Each row comes from the steps of one path. Every step used is in the known rows, and no mark comes twice. Write the path behind each row, first mark first.
Known rows:
F T Q: [-8 2 -1 14 -20 -12 9 7 -10 1 8 4 -13 27 6 1 -12 14 -7 0 -14]
Q G F T: [-7 -5 1 0 -28 -24 -1 13 2 23 3 1 20 19 15 32 -1 3 26 10 -9]
Q X F C: [-15 1 3 26 8 14 8 -1 -11 6 -17 4 -14 8 3 22 -32 2 3 18 -7]
F X Q G: [12 11 5 -12 -20 22 2 3 -11 0 -12 -2 9 -14 -7 -3 -8 23 32 -16 1]
C F X: [9 -3 -6 7 -18 -12 7 -1 -9 6 -14 25 0 -5 11 -31 -9 4 -18 3 2]
G F T Q X: [8 -3 7 27 -25 -21 2 0 -12 -9 -4 13 -11 21 0 11 -14 14 5 6 -6]
T Q X F C: [-16 1 4 31 9 15 9 -1 -15 2 -14 4 -21 15 6 18 -34 6 -7 16 -7]
C Q: [-10 18 1 -21 -5 -8 -3 -11 -4 13 -4 -6 9 -13 6 -7 3 24 -1 0 -9]
G F T Q: [-12 -2 1 11 -22 -15 6 8 -9 8 9 7 -9 34 18 6 -10 13 -13 8 -11]
T F X Q: [6 11 -8 -16 -8 31 7 -8 1 -11 -5 5 7 -7 -4 -13 -6 23 -1 -15 -8]
C Q G: [1 15 9 -15 -15 -9 -9 1 -10 19 -11 -14 18 -19 1 2 0 22 27 -8 -1]
C Q T F X: [14 6 -9 5 18 -8 -3 -4 3 11 -11 1 8 -16 2 -28 -7 9 -15 -21 -4]
T Q X F: [13 -5 10 23 0 -9 7 3 -7 -11 -21 12 -14 2 -2 2 -16 3 8 22 -5]
C Q T: [-5 14 4 -18 6 -3 -3 1 6 23 -13 -13 0 -21 3 -26 -3 15 7 -17 -7]
X F: [2 -3 5 3 0 -1 7 6 2 8 -20 6 -1 -5 3 3 -10 -3 14 25 -9]
G F: [-13 -3 5 -10 -29 -7 -3 4 -1 28 -10 8 9 13 23 4 -4 3 2 25 -4]
G F T: [-12 -6 -3 0 -26 -23 3 9 5 20 5 7 14 24 17 28 -1 1 15 15 -13]
Q C F: [-11 -4 5 -26 -52 -22 -5 12 -2 26 -14 1 23 1 11 -19 -5 -7 2 14 2]
X F C Q G: [-9 14 8 -5 0 1 -6 1 -12 17 -12 -16 13 -13 6 15 -11 18 21 -2 -1]
F T: [-5 0 -4 3 -22 -19 7 7 3 12 4 3 9 13 -2 22 -4 4 20 2 -17]
X F C Q: [-23 15 0 -7 17 6 2 -11 -7 13 -6 -8 1 -5 14 7 -12 19 -11 8 -10]
T F C Q: [-26 18 -4 -9 11 2 -6 -13 -4 16 -1 -16 14 -4 9 7 -8 21 -17 -5 -11]
C F X Q G: [10 9 5 -14 -27 16 1 5 -10 0 -14 1 13 -12 -1 -7 -6 20 26 -12 3]
T Q: [-7 6 4 9 -20 1 6 3 -14 5 -2 5 -18 16 4 -17 -14 17 -14 2 -9]

Write each row's path:
[-2 -5 -2 7 -6 -20 10 10 7 7 -3 5 7 11 2 27 -6 -4 23 15 -16]
X F T
[-4 0 6 -13 -30 -16 -2 14 -7 24 7 -12 7 18 -1 -1 -16 3 6 1 -8]
F T Q C
[-30 5 3 0 -13 26 1 2 -13 23 -7 -4 2 17 20 24 -24 13 3 11 -3]
X Q G F C
[-26 19 -1 -9 6 7 0 -13 -10 16 -2 -9 2 -3 11 5 -11 24 -13 0 -10]
F C Q
[14 2 -10 12 4 -7 0 -4 -1 8 -10 9 8 -7 -1 -18 -9 6 -13 -10 -5]
T F X
[12 2 9 26 -23 -11 2 -3 -17 -12 -12 12 -18 9 -9 -4 -17 17 3 1 -4]
T Q X
[6 7 3 -35 -26 18 1 3 -5 14 -3 -7 12 -5 -6 -13 -13 11 15 -7 -3]
F X Q C
[-5 9 -4 -13 9 -13 -12 2 16 21 -11 -22 25 -16 -1 -14 2 7 1 -20 -11]
C Q T F
[-10 -7 -3 -12 -43 -33 1 15 4 20 2 2 24 15 8 11 -2 -6 15 7 -9]
Q C F T
[-4 9 6 11 -7 -10 -5 -14 -13 -1 -10 3 -1 0 5 14 -13 20 0 6 -3]
G F C Q X
[2 8 -3 -21 -16 33 9 -7 -5 -6 -4 14 -1 1 10 -10 -7 24 -1 -1 -5]
G F X Q
[2 8 -5 -20 -24 28 12 -6 -5 -13 -8 17 1 -6 5 -22 -6 21 -4 -7 -3]
C F X Q
[11 -4 -3 -5 -23 -14 3 3 -9 14 -13 17 7 -5 10 -31 -11 0 -13 1 5]
Q C F X
[-2 3 -3 -3 -1 -9 -10 8 16 24 -15 -18 21 -11 -5 -13 -4 -1 6 -17 -11]
Q T F
[-2 -3 7 -12 -23 -16 0 15 -6 21 3 -11 6 17 2 1 -16 0 7 7 -7]
X F T Q C
[-23 2 1 17 9 19 10 2 -9 16 -14 0 -12 9 9 18 -30 2 -2 18 -9]
X F C
[7 -7 0 18 -7 -24 8 8 4 -3 -6 9 5 9 -4 31 -8 -2 28 14 -13]
Q X F T
[8 -3 6 27 -30 -26 3 1 -13 -13 -6 15 -10 17 -3 3 -13 13 4 2 -5]
C F T Q X
[-9 -1 1 -7 -22 -27 -3 9 1 22 4 -2 24 15 17 31 3 8 22 8 -9]
C Q G F T
[12 -2 1 11 -8 -6 2 2 -15 13 -9 17 -4 5 19 -15 -13 12 -10 4 4]
T Q G F X
[6 12 -4 -15 -13 36 12 -8 -6 -11 -5 13 -5 -6 -3 -15 -9 25 4 -10 -7]
F X Q
[-28 6 -7 14 1 13 -1 -1 -3 22 -7 -11 8 12 3 16 -24 5 -10 -1 -12]
T F C
[5 2 9 11 -17 -12 1 15 -12 8 -6 -7 3 8 2 10 -11 12 24 -2 -4]
X F T Q G
[-8 -2 11 -5 -31 -9 -7 10 -10 25 -9 1 9 15 25 5 -7 10 7 16 2]
T Q G F
[-5 7 -4 -15 -2 9 -7 6 17 13 -12 -18 22 -11 -6 -13 -3 7 8 -21 -12]
X Q T F
[-29 3 4 7 -13 14 -1 4 -14 31 -9 -4 1 17 22 23 -25 7 2 13 -3]
Q G F C
[6 10 0 -15 0 28 8 3 4 7 -14 0 -11 -17 -2 -29 -12 17 11 -25 -5]
F X Q T
